Each row was made from one path, in order. Every step used is in the known rows, and no mark comes twice. Write each row's path.
Known rows:
nibaz daga tabigim govu: [-21, -9, -7, 22, -26, 16, -19, 16, -30, -29, 14, -2, -16, 9, 40, -21, -22, -58, 23, 11, 55, 41, 3, 12, -9, 12, -28, 24, 10, -1]
kezug daga: [-21, 7, 18, 8, 9, 10, -21, -8, -46, 29, 10, -32, -20, -8, 14, 6, 29, -25, 30, 16, 34, 42, 22, 16, -17, -3, 3, 40, 21, -7]
detom tabigim govu bodem peveva: [-20, -13, -1, 36, 15, 34, -18, 11, -57, 4, 44, -28, -1, 15, 30, -2, -26, -36, -2, 0, 43, 31, 7, 0, -29, 9, 17, 27, 6, -3]
tabigim daga kezug: [-24, -7, 35, 14, -17, 1, -4, -13, -14, 10, 14, -25, -17, 1, 21, -15, 24, -26, 19, 12, 55, 15, 29, 23, -10, 16, -12, 17, 4, 4]
mebirat detom tabigim govu: [-19, -25, -15, 31, 4, 33, -14, 13, -62, -5, 16, -10, -34, 27, 10, -1, -31, -15, 9, 20, 27, 20, -16, 5, -18, 18, -11, 22, 30, -13]
nibaz daga kezug detom: [-4, -4, -4, 3, -39, 11, 1, -14, -27, -29, -15, -23, -18, 11, 27, 2, 1, -21, 9, 9, 55, 34, 22, 27, -13, 27, -12, 11, 0, 11]
detom subivem dusu: [-12, -11, 19, -10, -19, 17, -7, 9, -54, 23, 5, -30, -21, 2, 29, -1, 26, -25, 3, 18, 18, 9, 8, 23, -32, 4, 11, 36, 14, -16]
kezug govu tabigim: [-12, -16, 2, 29, -7, 35, -19, 32, -56, -2, 22, -28, -2, -1, -1, 18, -21, -33, 33, 4, 53, 26, -19, 12, 9, 8, 9, 37, 19, -9]
bodem govu tabigim daga kezug detom subivem: [-17, -24, 7, 29, -3, 6, -15, 14, -48, -27, -1, -27, -25, 13, 16, 10, -22, -34, 21, 15, 30, 17, 9, 14, -17, 12, 14, -12, -9, -9]
mebirat detom: [-12, -18, -13, 11, -10, 30, -8, -3, -62, 30, 12, -38, -28, 5, 3, 4, 22, -5, 24, 26, 40, 29, -3, 17, -20, 14, -9, 33, 31, 5]
dusu subivem detom tabigim govu: [-25, -20, 3, 42, -16, 28, 8, 17, -56, -30, -9, -23, -34, 28, 42, 0, -40, -22, -2, 10, 33, 21, -4, 13, -42, 8, -15, 5, 6, -10]
nibaz daga tabigim govu bodem peveva: [-16, -2, -15, 23, -9, 25, -20, 7, -42, -17, 36, -21, -2, -5, 50, -19, -12, -62, 10, 9, 64, 47, 17, 11, -22, 13, -3, 14, -7, 7]
govu bodem peveva: [-11, -5, -2, 13, 5, 32, -14, -8, -61, 45, 45, -63, 11, -15, 26, 5, 32, -26, 12, 5, 58, 39, 25, 14, -36, 7, 27, 36, 2, 19]
govu tabigim daga kezug detom: [-4, -11, 21, 27, -3, 12, 0, 4, -28, -14, 11, -20, -18, -4, 12, 0, -2, -26, 12, -3, 41, 23, 4, 32, -2, 19, -4, 19, -3, 1]
daga kezug: [-19, -15, 20, 10, -29, 20, 0, -14, -19, 6, 6, -24, -4, 5, 19, 10, 11, -20, 23, 6, 59, 14, 19, 27, -13, 23, 8, 20, 24, 24]
dusu subivem detom tabigim daga kezug govu: [-31, -8, 16, 36, -19, 17, 12, 9, -32, -51, -17, -20, -39, 18, 32, 7, -34, -15, -3, 14, 48, 7, 11, 25, -21, 23, -10, -24, -9, -20]
bodem govu tabigim daga kezug detom mebirat: [-20, -42, 15, 28, -8, -4, -20, 4, -42, -20, 9, -27, -28, -2, 3, 3, -26, -38, 25, 14, 29, 21, -1, 10, -17, 30, 10, -9, 5, -14]
subivem detom tabigim daga kezug govu bodem peveva: [-26, 6, -7, 32, 5, 4, 6, 11, -42, -25, 17, -41, -25, 5, 24, 7, -17, 0, -17, 7, 59, 11, 15, 24, -15, 22, 22, -7, -10, -20]
peveva bodem govu: [-39, -19, -28, 20, -8, 7, -41, -1, -41, 21, 22, -49, 5, -6, 4, 18, 21, -37, 34, 11, 42, 39, 12, -7, -36, 0, 5, 42, 13, 28]
ziki detom subivem: [-22, -28, -4, 8, -11, 26, -5, 34, -67, 30, 13, -28, -17, 29, 13, -9, 15, -6, 20, 2, 28, 25, 20, 32, -39, 3, -4, 31, 17, -25]
tabigim daga kezug detom subivem dusu: [-4, 4, 24, 0, -13, 7, 9, -14, -35, -13, -9, -16, -29, -6, 26, -6, 22, -15, -4, 24, 22, 3, 19, 36, -18, 24, -3, 6, -19, -22]
peveva bodem govu tabigim daga kezug: [-37, -24, -5, 31, -1, -8, -40, 2, -16, 0, 28, -35, -4, -13, 9, 7, 10, -54, 26, 0, 44, 24, 14, -2, -23, 9, 10, 18, 2, 28]
peveva bodem govu tabigim daga kezug detom mebirat: [-27, -32, -9, 30, 0, -8, -40, 0, -25, -16, 17, -32, -17, -12, -4, 9, -2, -46, 17, 3, 31, 24, 5, 0, -30, 26, 7, 6, -12, 0]
bodem govu tabigim daga kezug detom: [-17, -26, 1, 30, -3, 6, -11, 2, -45, -22, 7, -27, -14, -5, 10, 13, -20, -32, 31, 13, 34, 27, 1, 18, -5, 17, 7, 2, 4, 7]
kezug govu bodem: [-11, -1, -15, 22, -10, 44, -9, -2, -56, 9, 26, -42, 7, -12, 11, 12, 2, -30, 22, 9, 58, 24, 1, 0, 2, 17, 15, 45, 5, -8]
nibaz daga kezug detom tabigim: [-12, -6, -2, 7, -32, 9, -1, -4, -19, -48, -15, -12, -26, 25, 25, 7, -21, -21, -5, 0, 47, 35, 21, 27, -12, 29, -7, 8, 4, 7]
mebirat detom tabigim: [-23, -22, -8, 20, 0, 29, -11, 9, -54, 8, 13, -23, -37, 22, -1, 11, -6, -4, 7, 15, 30, 28, -4, 20, -18, 19, -3, 26, 39, -3]

Which path is each row?
[-5, -6, -12, 34, -6, 42, 10, -16, -34, -42, 4, -4, -5, 13, 25, 13, -38, -19, -5, 0, 36, 14, 5, 21, -8, 40, 14, 13, -1, 8] => daga kezug detom tabigim govu bodem
[-33, -29, -24, 28, 0, 7, -45, 15, -40, 15, 32, -45, 5, -8, 3, 20, 6, -49, 32, -3, 39, 41, 0, -6, -30, -4, 12, 44, 17, 31] => peveva bodem govu tabigim
[-27, -38, -3, 26, -7, 13, -24, 18, -59, 10, 24, -41, -4, 2, 9, 16, -19, -41, 42, 6, 37, 35, -7, 6, -17, 0, 17, 29, 34, 16] => bodem govu tabigim
[-31, -32, 12, 29, -1, -3, -28, 18, -52, 12, 29, -41, -17, -2, 11, -3, -10, -46, 38, 10, 35, 33, -1, 2, -14, -4, 2, 24, 18, 0] => bodem govu tabigim daga
[-17, -15, 2, 23, -27, 24, 13, 1, -55, 0, -14, -49, -29, 6, 38, 5, 5, -11, 13, 15, 45, 27, 7, 25, -44, 4, -13, 15, 7, 4] => dusu subivem detom
[-4, -9, 28, 27, -1, 14, -4, 17, -30, -19, 2, -20, -27, 13, 20, -2, -1, -27, 3, 0, 36, 14, 13, 30, -11, 15, 3, 4, -17, -14] => govu tabigim daga kezug detom subivem
[-7, -16, -5, -7, -12, 26, -6, 1, -71, 25, 3, -30, -41, 2, 19, 0, 29, -9, 4, 34, 13, 6, -2, 22, -31, 14, 6, 23, 20, -18] => mebirat detom subivem dusu
[-10, -11, -1, 30, -9, 33, 7, -3, -33, -46, -7, 5, -12, 22, 15, 18, -44, -12, 4, 8, 38, 16, 0, 26, -8, 33, 1, 7, 6, 2] => daga kezug detom tabigim govu
[-17, 13, -6, 30, 21, 32, -17, -9, -40, -6, 26, -1, -11, -20, 35, -4, -3, -50, 25, 13, 33, 35, 9, 14, -4, 14, 7, 31, 11, -7] => kezug daga tabigim govu bodem
[-12, -14, 31, 15, -17, 3, -4, -16, -24, -7, 0, -23, -31, 0, 6, -10, 10, -15, 8, 18, 40, 16, 18, 25, -17, 36, -14, 2, -10, -24] => tabigim daga kezug detom mebirat
[-11, 2, -14, 19, 4, 43, -17, 5, -68, 18, 38, -55, 16, -18, 11, 19, 6, -26, 20, 17, 66, 34, 10, 7, -11, 12, 27, 26, -7, -3] => kezug govu bodem peveva
[-17, 15, -5, 29, 34, 32, -24, -2, -50, 2, 37, -13, -2, -26, 36, 2, 2, -47, 23, 19, 41, 44, 18, 20, -17, 8, 19, 14, 1, -3] => kezug daga tabigim govu bodem peveva
[-28, 0, 20, 29, 12, 17, -14, 3, -28, -16, 36, -26, -8, 4, 17, 5, -14, -28, -4, 6, 56, 19, 29, 16, -8, 25, 22, -5, -10, -11] => detom tabigim daga kezug govu bodem peveva
[-38, -23, -13, 31, 6, -5, -47, 14, -36, 17, 36, -47, -6, -12, 5, 4, 17, -54, 30, 1, 36, 39, 6, -8, -28, -6, 0, 39, 2, 15] => peveva bodem govu tabigim daga
[-13, -9, 3, 19, -13, 28, 10, -7, -24, -34, -10, -7, -14, 20, 6, 26, -23, 0, 3, 3, 39, 22, 11, 41, -7, 35, 9, 12, 14, 13] => daga kezug detom tabigim
[-24, 8, 4, 27, 16, 24, -20, 6, -39, -11, 15, 6, -17, -11, 24, -1, -10, -44, 35, 20, 34, 37, 6, 20, -6, 7, -7, 23, 16, -11] => kezug daga tabigim govu
[-21, -14, -1, 37, 1, 35, -13, 5, -47, -5, 34, -17, -6, 20, 30, -8, -32, -40, -1, -6, 35, 23, 1, -4, -18, 13, 6, 43, 15, -5] => detom tabigim govu bodem
[-19, 2, 7, 24, 7, 18, -2, 12, -46, -14, 4, -23, -27, 18, -1, 6, -7, -5, 0, 9, 24, 41, 5, 26, -10, 14, -20, 35, -3, -23] => kezug detom tabigim daga
[-11, -17, -4, 11, -9, 31, -14, 12, -65, 23, 1, -36, -39, 25, 12, 3, 21, -6, 13, 26, 35, 17, 7, 12, -33, 9, 0, 17, 15, -15] => mebirat detom subivem
[-4, -3, -12, 31, 7, 41, 4, -10, -45, -35, 14, -15, 2, 7, 25, 20, -35, -15, -7, 5, 46, 22, 12, 25, -20, 35, 26, -4, -11, 11] => daga kezug detom tabigim govu bodem peveva
[-16, -17, 38, 26, -7, 4, -10, 7, -18, 4, 24, -22, -17, -2, 21, -12, 5, -41, 16, -6, 51, 18, 11, 25, -5, 12, 0, 20, 8, 6] => govu tabigim daga kezug
[-21, -5, -7, 28, 18, 29, -12, -4, -49, -12, 33, -27, -27, 0, 9, 8, -8, -14, -4, 23, 49, 14, 14, 14, -8, 32, 18, -16, -2, -15] => mebirat detom tabigim daga kezug govu bodem peveva
[-25, -2, 6, 40, -15, 23, 15, -5, -33, -47, -6, -27, -34, 6, 43, 1, -28, -23, -15, 7, 48, 5, 16, 19, -20, 27, 3, -15, -16, -15] => dusu subivem detom tabigim daga kezug govu bodem
[-6, -27, 35, 25, -8, 4, -10, 6, -23, -12, 12, -20, -31, -2, 6, -8, -6, -33, 7, -2, 37, 18, 1, 26, -12, 31, -2, 8, -3, -19] => govu tabigim daga kezug detom mebirat
[-16, 4, 14, 23, -12, 19, -4, -17, -25, -5, 23, -28, -8, -12, 21, -8, 10, -35, 15, 12, 61, 7, 21, 9, 6, 26, 5, 14, -11, -10] => tabigim daga kezug govu bodem
[-17, -16, 30, 26, 1, 7, -18, 21, -38, 23, 33, -35, -19, -2, 14, -16, 12, -41, 20, -5, 42, 32, 2, 17, -8, -3, -11, 45, 10, -7] => govu tabigim daga
[-20, -8, -10, 31, 4, 29, -6, -9, -38, -20, 21, -17, -35, 4, 8, 1, -14, -16, -4, 16, 43, 5, 7, 10, 4, 37, 7, 0, 7, -19] => mebirat detom tabigim daga kezug govu bodem
[-10, 3, 18, 16, -12, 10, 6, -16, -26, -7, -1, -23, -18, -2, 12, -3, 16, -12, 14, 18, 45, 21, 21, 31, -7, 23, -17, 14, -13, -4] => tabigim daga kezug detom
